Known rows, with every way that one mark hangs from another:
[Z_201 Z_742]: [  0.3   8.6 -26.5  -3.7  -1.9  23.1   1.2   5.7   5.1  -4.6   7.3  -8.4
 -13.9 -27.9 -28.1 -24.3 -24.1  -3.1 -22.2  35.2   1.2 -10.5  -1.2   3.1
  10.6   1.6]
[Z_182 Z_248 [Z_667 Z_821] Z_742]: [ 18.9  24.9 -25.2 -18.3 -24.9  17.4  51.8  33.1  -6.1  -9.5   9.6  -6.5
 -20.8   0.0  -4.0  -0.4 -34.5  -5.9  -9.1   1.7  32.3  -3.8 -19.4  16.1
  11.0   5.1]
[Z_742 Z_201 Z_667]: [ 12.4  16.8 -23.1  10.5   0.0  16.6  -4.1  -3.2 -17.3  10.7  15.3 -10.5
 -22.2 -14.9 -13.6 -15.0 -30.1  -5.7 -30.1  21.5  10.3 -13.9   5.5   7.4
   9.1  19.6]
[Z_667 Z_201 [Z_821 Z_248]]: [ 16.4  23.6 -31.7  -5.1  -5.7  13.1   6.7  10.3   2.2   4.1  15.6  11.4
 -17.5 -23.3   1.1  34.0 -42.3 -14.0 -12.2  18.1  20.7  -4.2  -3.7   3.3
  10.1 -21.9]
[Z_821 Z_182]: [  0.1  -6.2 -30.6 -11.1 -14.5   7.9   0.3   3.1  -9.5  13.3  16.5 -15.0
 -15.3 -15.4  -2.0   7.8 -15.3   0.3 -30.0  11.1  16.2 -14.1   7.6  10.9
   8.3  -8.8]
[Z_248 Z_667 [Z_742 Z_182 [Z_821 Z_201]]]: [ -2.4 -12.0 -24.4 -13.4 -31.4  27.0  -1.2  16.1  42.9  28.6   8.6  -1.0
  -3.0 -11.3 -60.2 -25.5 -25.6  12.1  -7.0 -19.5  19.0 -18.8  14.0 -17.9
  -1.5  31.4]
[Z_182 [Z_667 Z_821] [Z_742 Z_201]]: [ 16.7  29.5 -13.5  -6.8 -22.5   9.7  33.1  36.5   0.1   6.9   7.4  -9.8
 -12.4   6.4   3.3  -2.5 -35.2  -9.0  -5.9  10.7  30.0   5.3 -22.4   6.4
   9.6  24.7]
[Z_742 [Z_182 [Z_667 Z_821]]]: [ 11.8  13.2 -31.2  -7.3 -19.6  17.4  32.4   8.3   5.6   9.2  11.9   6.1
 -12.3  -5.3  -3.7   9.0 -33.7 -10.8 -16.2  11.3  47.0  -4.7   1.3  10.1
   7.4  29.3]
[Z_742 Z_201 [Z_821 Z_248]]: [  6.9  20.1 -22.0  -9.7 -15.7  20.6  10.6   4.3  10.7  20.0  31.1  -2.8
  -6.7 -10.8 -18.8  -3.4 -15.6   6.2 -22.0 -13.2   1.7 -19.0  11.6   5.2
  -4.1  15.9]
[Z_821 [Z_182 Z_248 Z_742]]: [  5.2   0.0 -26.7 -25.1 -28.7  16.0  22.2  13.3 -19.8   2.3  14.4 -28.3
 -18.8  -6.9  -2.5  -9.4 -25.3   8.0 -23.2 -10.1  14.7 -21.2  -0.4  16.0
   3.6 -16.5]
[Z_201 [Z_742 Z_182]]: [ -1.5   3.7 -29.8  -6.7 -10.3  33.3   2.3  -7.2   9.0   4.7   6.4  -6.1
  -9.5 -24.8 -28.1 -29.2 -33.8  -0.4 -21.0  23.8  15.2 -20.3  10.9   2.6
   0.2  12.9]
[Z_182 [Z_248 Z_667 Z_821]]: [  8.1  30.2 -31.4 -11.3 -19.0  19.3  32.1 -17.4 -17.3  13.5  23.6 -21.5
 -22.3 -16.0 -40.4 -15.6 -28.9   3.3 -17.3  -6.4  15.8 -22.7  -4.5  -8.0
  10.4  -3.2]
[Z_201 [Z_182 Z_742] [Z_248 Z_667 Z_821]]: [  7.4  -6.1 -31.3 -11.1 -26.9   7.0  32.6   7.9  20.7  13.8  25.0 -17.3
 -20.5  -6.0 -36.3 -35.8 -38.2   5.9  -1.7  15.1   5.3  -2.2  -9.9 -16.5
  12.3   7.8]
[Z_821 [Z_182 Z_667 [Z_742 Z_201]] Z_248]: [  9.0  16.5 -20.4 -18.4 -31.7   4.7  41.2  32.4 -11.1  24.5   7.4 -16.8
 -16.5   4.7  28.1   9.8 -24.1   0.3 -17.4 -30.0  29.0 -13.4   2.5  26.4
 -10.4  -4.8]
[Z_667 Z_742 Z_821]: [  9.1  14.0 -29.5  -5.0  -7.7  19.1  16.4 -15.5  -9.3   7.5  17.6  13.8
 -14.9 -21.9 -20.8   0.9 -24.2 -10.7  -3.5  12.5  21.4   7.5  -2.9 -18.6
  19.7   4.5]
[Z_667 Z_201]: [  3.4  17.5 -27.4  -5.2  -8.3  11.8 -10.7  32.5 -11.3  -8.8   7.0 -12.2
 -20.0 -16.2 -11.3  12.3 -38.0  -9.6 -19.8  19.9   9.4  -9.7 -12.9  -1.5
  11.1 -11.2]
[Z_667 [Z_821 [Z_182 Z_742]]]: [ 12.2  -1.4 -24.1 -14.4 -20.5   5.7  15.8   4.2  -1.8  13.1  13.9  -7.3
  -9.1 -11.4   8.9   6.4 -30.2  -2.1 -16.2  14.9  25.7  -0.5  -7.1   5.4
  15.0  -9.0]
[Z_248 [Z_667 Z_821] Z_742]: [  7.8  11.5 -23.1  -1.3 -18.0  11.4  21.2  -2.0   8.3  22.6  19.2   0.7
 -11.2 -20.8 -42.8 -11.3 -24.2  -5.9   1.9  26.8  28.1  10.2  -8.1 -15.1
  18.3  25.9]
[Z_248 Z_667 Z_742 [Z_821 Z_182]]: [ -0.6   0.0 -28.1 -15.7 -28.8   0.8  19.4 -26.2  -9.5  32.6  16.8 -29.6
 -16.9 -20.0 -38.9  -9.6 -20.5   2.4 -12.4  -4.1  24.0  -8.3   0.7 -13.5
   9.2  14.6]
[Z_248 Z_667 Z_821]: [  4.7  22.7 -29.2  -3.7 -16.4  11.6  19.3 -13.9  -6.9  22.1  19.2 -14.1
 -15.9 -18.1 -32.0  -9.0 -30.8  -0.1 -13.8   2.2  17.3  -8.7  -8.9 -17.3
  16.2  -0.5]
[Z_201 [Z_182 Z_667]]: [  4.2   1.9 -31.4  -9.1 -10.6  12.2  19.2  27.8  16.6  -7.8  11.9 -11.6
 -22.8  -3.4 -12.4  -3.8 -25.3  -3.9 -23.1  32.1  16.8  -5.3  -4.0  15.8
   2.8  30.9]
[Z_182 [Z_667 [Z_742 [Z_201 Z_248]] Z_821]]: [ 10.4  17.9 -25.6  -1.6 -21.1   8.6  40.6  26.3  -2.4  12.2  17.9  12.9
 -21.8   0.3 -16.6  -5.9 -15.0 -13.1   2.8  -2.8  26.5   4.4  -3.8  -4.6
  14.8  26.0]
[Z_821 [Z_201 Z_182] [Z_248 Z_742]]: [  2.5 -26.6 -30.7 -12.6 -18.8  24.0 -18.8  13.4  40.1  11.5  17.7  -4.2
 -25.8 -27.5 -39.6 -17.9 -27.4   5.1  -8.2  32.7   3.7 -12.0  17.9  -7.2
   1.4  23.9]
[Z_201 [Z_742 Z_821]]: [  0.4   7.2 -25.5  -9.5  -3.7  25.7   7.0  10.9  24.1  -5.3  12.3  -3.5
  -3.2 -21.4 -41.8 -24.6 -17.5   4.6 -27.3  13.9  -7.0 -13.6  -0.6   6.4
   3.2  13.6]
[Z_667 [Z_742 Z_201] Z_821]: [ 10.7  23.3 -20.0   0.0  -7.5  18.8   8.5 -12.7 -13.3  16.8  20.2   3.6
 -12.6 -14.4 -22.3 -10.0 -23.7 -10.1  -2.7   9.8  17.7   2.8  -2.8 -18.6
  14.3  19.6]
[Z_248 Z_821]: [  6.8  10.3 -30.1  -8.7 -15.3  13.1   1.7 -19.3 -12.9   5.9  22.6 -19.0
 -18.5 -22.6 -26.9 -11.1 -30.6  -2.8 -21.7  15.8  10.9 -10.9  -6.2 -12.9
  18.4  12.1]
[Z_667 [Z_821 Z_201]]: [ 11.3  -2.7 -26.6  -0.5  -7.7  21.4 -18.4  20.3  22.3   7.2  12.0   7.9
 -15.6 -22.0 -17.8   2.4 -30.1  -4.0 -17.1  34.3  16.3  -7.9  -3.0 -10.3
  23.5   0.8]

Rows:
[ 14.1  11.1 -35.9  -9.9  -0.7  18.9   9.1  -8.9  12.5   0.7  14.9  14.9
 -22.7 -19.5 -11.1  24.1 -45.2 -15.1  -1.2  17.0  13.1   2.8   3.0  -9.5
   1.7  -4.4] : [Z_667 [Z_201 Z_182] Z_742 [Z_821 Z_248]]
[  3.6 -11.2 -29.9 -17.0 -39.4  19.7   9.5   6.6  16.3  12.3  -0.1 -18.7
 -22.3 -12.7 -41.2 -21.3 -39.7  -2.9 -11.1  -5.3  37.7 -16.8   3.4 -15.5
   6.7  45.9] : [Z_248 [Z_742 [Z_182 Z_667]] [Z_821 Z_201]]
[ -1.2  27.1 -23.9  -6.7  -0.6  19.7   9.9  32.6  29.8  -3.4  -1.5  -2.9
  -3.9 -14.1 -41.6  -1.1 -32.9  -1.2 -19.7  -0.6  -2.1 -12.8 -11.3   4.7
  -2.6 -11.1] : [Z_248 [Z_667 [Z_201 [Z_742 Z_821]]]]
[  6.4 -10.3 -21.9 -18.5 -17.7  17.5  11.5  19.5  33.1  -5.0  21.4 -12.9
  -6.2  -3.8 -27.2 -23.2 -30.3   9.0 -18.5  14.5  -4.2  -3.4  -5.7   2.7
   1.0  26.4] : [Z_201 [Z_182 [Z_742 Z_821]]]
[  8.0 -10.9 -31.4  -7.7 -30.5  13.2   0.6  13.8   7.3   4.5  17.0   1.7
 -17.8 -17.0 -36.1  -7.3 -41.4 -14.0   0.8  24.5  30.2  -2.5   0.3 -11.5
  13.6  25.0] : [Z_667 [Z_201 [Z_248 [Z_742 Z_182]]] Z_821]
[  0.6   8.9 -27.8 -15.5 -31.5  11.9  17.3  31.6  -4.0  -3.5  -4.1 -14.0
 -21.3  -4.0 -23.8   1.2 -42.5 -13.5  -9.4  -3.4  41.1  -6.9  -5.0   4.6
  -3.4  32.5] : [Z_248 [Z_742 [Z_182 [Z_667 Z_201]]]]
[ -2.9  16.2 -32.5  -8.3 -18.0  26.2  26.9 -14.4 -11.5  29.8   9.0   6.9
 -12.1 -13.1 -28.8 -11.9 -30.5  -0.1   1.0 -24.6  30.9  -9.6  13.9 -20.3
   0.3   1.6] : [Z_248 [Z_667 [Z_742 Z_182]]]
[ -0.2   0.5 -29.5 -22.6 -11.7  26.0  18.1  -0.5  13.0  -4.3  15.4 -17.2
  -7.4 -17.9 -35.1 -15.1  -9.1  10.9 -39.9  -7.6  -2.1 -33.0  12.0  25.6
  -4.8   1.5] : [Z_201 [Z_742 [Z_821 [Z_182 Z_248]]]]
[  3.9  -6.0 -33.6  -3.9  -7.1  23.8  -2.8  21.9  45.6  25.0  16.6   5.8
 -21.8 -18.4 -20.4   0.4 -29.7   9.0 -13.3  16.2   7.1 -18.4  16.7  -2.7
  -2.0 -10.6] : [Z_821 [Z_201 Z_182] [Z_248 Z_667]]
[  9.5 -12.4 -36.5  -7.1 -17.0   8.8  11.2 -27.2 -12.9  24.6  15.0   0.0
 -27.3 -28.4 -12.0   3.6 -21.2  -0.3 -26.1   4.7  23.4 -11.0  24.3  15.5
   0.0   6.5] : [Z_821 Z_182 [Z_248 [Z_742 Z_667]]]
[  5.5 -18.0 -32.9 -14.2 -10.2  26.8 -11.9  21.3  59.5   8.2  23.8   9.4
 -13.7 -17.2 -29.4  -3.2 -23.4  13.4 -24.9   9.7  -7.6 -22.2  19.6   4.8
  -4.8  11.8] : [Z_742 [Z_821 [Z_201 Z_182] Z_248]]
[ 11.6  10.2 -24.8   0.5 -11.4  27.5   1.0 -16.2   3.1  19.0  19.0  -3.8
  -5.6  -6.6 -26.5 -17.8 -32.2   3.3 -35.7  -9.0  14.8 -25.3  21.3   8.5
  -3.7  39.1] : [Z_742 Z_182 Z_201 Z_667 Z_821]
[ 14.3  27.5 -28.2  -5.7  -8.7   4.9  18.8  44.1   1.8 -13.5   1.0   0.7
 -20.0  -5.3   1.7  32.9 -39.8 -19.6 -15.5  20.8  34.1   1.9 -22.1  12.6
  13.2   2.6] : [Z_182 [Z_667 Z_201 Z_821]]
[ 12.7  22.2 -31.1  -8.6 -17.4  13.8  19.9  31.2   2.9  -2.9   0.1   2.6
 -14.8  -2.5   1.3  28.4 -49.5 -19.6 -15.3  10.0  47.4  -6.0  -8.1  10.6
   5.2  13.0] : [Z_742 [Z_182 [Z_667 Z_201 Z_821]]]
[ 16.2  13.0 -29.5  -7.6 -13.0  25.3  25.7   3.4 -21.3  -6.4   8.5 -10.9
 -27.9 -12.3 -15.2 -20.7 -40.7   0.4 -23.0   5.2  11.7 -16.3  -1.6  12.2
   8.4  -4.6] : [Z_182 Z_248 [Z_742 Z_667]]
[  6.8  11.6 -27.8  -0.7  -8.6  22.1   8.6  11.3  22.5  24.3   4.8  21.8
 -16.0 -19.0 -33.4   2.4 -26.9  -3.7   4.5  -1.0  21.9   0.5  -1.0 -28.1
  17.9 -13.5] : [Z_248 [Z_667 Z_742 [Z_821 Z_201]]]
[  7.5   6.9 -33.7 -16.4 -14.4  20.6  28.2  28.7   5.5 -14.8  17.8 -19.4
 -29.4  -1.0 -20.5  -8.7 -23.8   0.5 -26.7  21.7  15.2 -18.5   0.9  23.7
  -1.6  29.3] : [Z_201 [Z_182 Z_248 Z_667]]
[ 10.2  40.7 -26.5  -2.6   0.6  27.5  19.5  18.7   9.2  -6.4   3.6  -4.6
 -16.6 -19.3 -34.7   7.0 -41.8 -10.1 -11.3  21.1  14.3 -14.5 -13.0   5.6
   5.5 -21.7] : [Z_182 [Z_248 [Z_667 [Z_201 Z_742] Z_821]]]
[  6.1  32.9 -32.0  -3.7 -10.0  12.2  14.4  24.7  -1.1  16.7   9.4   4.0
 -20.0 -17.6  -5.6  25.2 -37.7  -6.7  -9.5  -8.5  16.0 -10.9  -0.4   2.1
  -0.8 -33.7] : [Z_821 [Z_248 [Z_667 Z_201]]]
[  6.8 -20.0 -34.1   3.8 -19.5   9.2   7.1   1.8  -5.7   4.7  18.0   0.5
 -31.9 -23.5 -42.1 -33.3 -20.8  -3.7 -15.2  29.7  12.4  -2.1   7.5  -0.1
  19.0  28.7] : [Z_201 [Z_248 [Z_742 Z_667]]]
[  3.0  11.8 -19.9  -9.7 -21.0  27.6   2.8  -1.2   8.7  17.6  26.5 -13.6
   0.4  -3.4 -28.3 -19.3 -24.6   5.7 -24.4 -11.5  12.8 -24.4  14.7   1.4
  -4.6  39.5] : [Z_742 Z_182 Z_201 Z_821]
[  4.3  25.9 -33.3 -12.8 -20.1  21.7  23.5  13.4  20.1  24.2  13.6   9.5
  -2.9  -9.3 -18.4  24.8 -40.9   2.1 -14.1 -39.8  21.6 -22.8  14.1   5.0
 -14.6 -12.4] : [Z_742 Z_182 [Z_821 [Z_248 [Z_667 Z_201]]]]
[  7.7  37.6 -13.8  -9.8 -23.7  22.5  28.7  24.6 -13.9  14.0  16.6 -27.6
 -16.3   0.9 -22.2 -29.7 -32.4   6.3  -5.2 -13.6  11.0 -18.5  -9.8   0.9
   0.1  -0.6] : [Z_182 [Z_248 Z_667] [Z_742 Z_201]]
[  1.7 -19.5 -32.6 -18.7 -32.6   7.2  12.9  33.8  19.2  20.5   0.5  -4.3
 -27.1 -13.8  -7.4  11.3 -15.4   1.9 -16.9 -13.0  30.1 -15.7  15.8  13.9
  -3.1   4.6] : [Z_821 [Z_182 Z_667] Z_201 [Z_248 Z_742]]
[  4.9   7.6 -24.6 -17.6 -27.6   2.5  31.6 -10.9 -10.3  28.0  10.4 -26.4
 -11.8  -9.2 -10.9  -3.9 -33.8   4.9 -14.7 -18.6  22.1  -9.2 -11.1  -6.5
   8.3 -19.4] : [Z_248 Z_667 [Z_821 [Z_182 Z_742]]]
[  8.4  12.2 -35.1 -18.3 -27.2  30.0  22.7 -35.4 -21.1   5.6  25.6 -24.5
 -19.1 -16.3 -33.5 -20.8 -38.8   2.7 -22.9  -7.1  24.5 -32.7  10.6  -7.7
   5.3  14.1] : [Z_742 [Z_182 [Z_248 Z_821]]]
[ -0.3  -1.2 -25.6 -24.7 -29.0  -3.7  20.3  44.6   9.7  -2.5  -0.9 -18.9
 -14.2  -0.3 -21.7  20.6 -20.5  -4.3 -24.8 -20.2  24.4  -6.8  -7.0  22.2
  -4.9  25.5] : [Z_248 [Z_742 [Z_821 [Z_182 [Z_667 Z_201]]]]]
[  6.6   5.4 -32.2 -17.5 -24.1  -0.9  30.1  -0.4 -13.1  11.5  10.7 -22.8
 -21.1  -7.1   0.1  13.4 -21.6  -4.5 -32.2  -7.0  32.3 -13.5  -4.7  13.2
   8.6   8.3] : [Z_248 [Z_821 [Z_182 Z_667]]]
[  0.8 -11.6 -29.2 -19.1 -29.8   2.8   7.1 -32.8 -14.1  18.1  18.9 -31.8
 -19.1 -24.0 -34.9 -14.2 -22.1  -0.7 -20.4   8.8  19.9  -9.0   1.9  -9.2
  12.1  22.8] : [Z_248 Z_742 [Z_821 Z_182]]
[  8.9  -1.8 -26.1   0.3   1.2  28.8 -16.9  17.6  38.8   0.5   0.1   9.5
 -13.2 -31.4 -30.4 -12.9 -31.3  -5.5 -17.6  46.6   6.2 -10.9  -2.0  -6.1
  18.3  -2.1] : [Z_667 [Z_821 [Z_201 Z_742]]]
[ 12.0  14.7 -30.7  -0.5   1.0  13.1  -3.9  19.3   3.6  -9.6   4.3   2.8
 -16.7 -13.0 -21.7  16.3 -41.0  -6.4 -34.1   4.6   2.9 -12.7  -4.7  10.8
   5.8   2.6] : [Z_742 [Z_667 Z_201] Z_821]
[  7.2  -3.2 -29.5  -2.1  -2.2  24.1   1.7   9.4  43.2  20.0   9.0  15.5
 -16.8 -15.4 -36.6  -7.5 -31.3  -1.1   2.1  21.1  12.3  -0.2   3.6 -25.3
  11.8   0.0] : [Z_248 [Z_667 Z_742 [Z_821 [Z_201 Z_182]]]]
[ 19.6   5.0 -35.8  -4.0  -4.0  16.7  14.5 -23.4 -18.7   7.2  18.7  -1.0
 -24.1 -18.6  -6.9  14.3 -25.4  -4.3 -39.5  18.3  26.5 -20.3  13.5  25.6
  11.4  -4.4] : [Z_742 [Z_667 [Z_821 [Z_182 Z_248]]]]
[  4.6 -23.5 -28.0 -16.6 -25.7  13.2  19.8  34.7  39.3  -3.9  29.6  -6.8
 -10.9  -0.6 -32.9 -34.3 -23.5  11.9 -11.9  13.7  -9.7  -5.8  -1.7   2.4
   5.5  22.1] : [Z_201 [Z_182 [Z_742 Z_821]] Z_248]
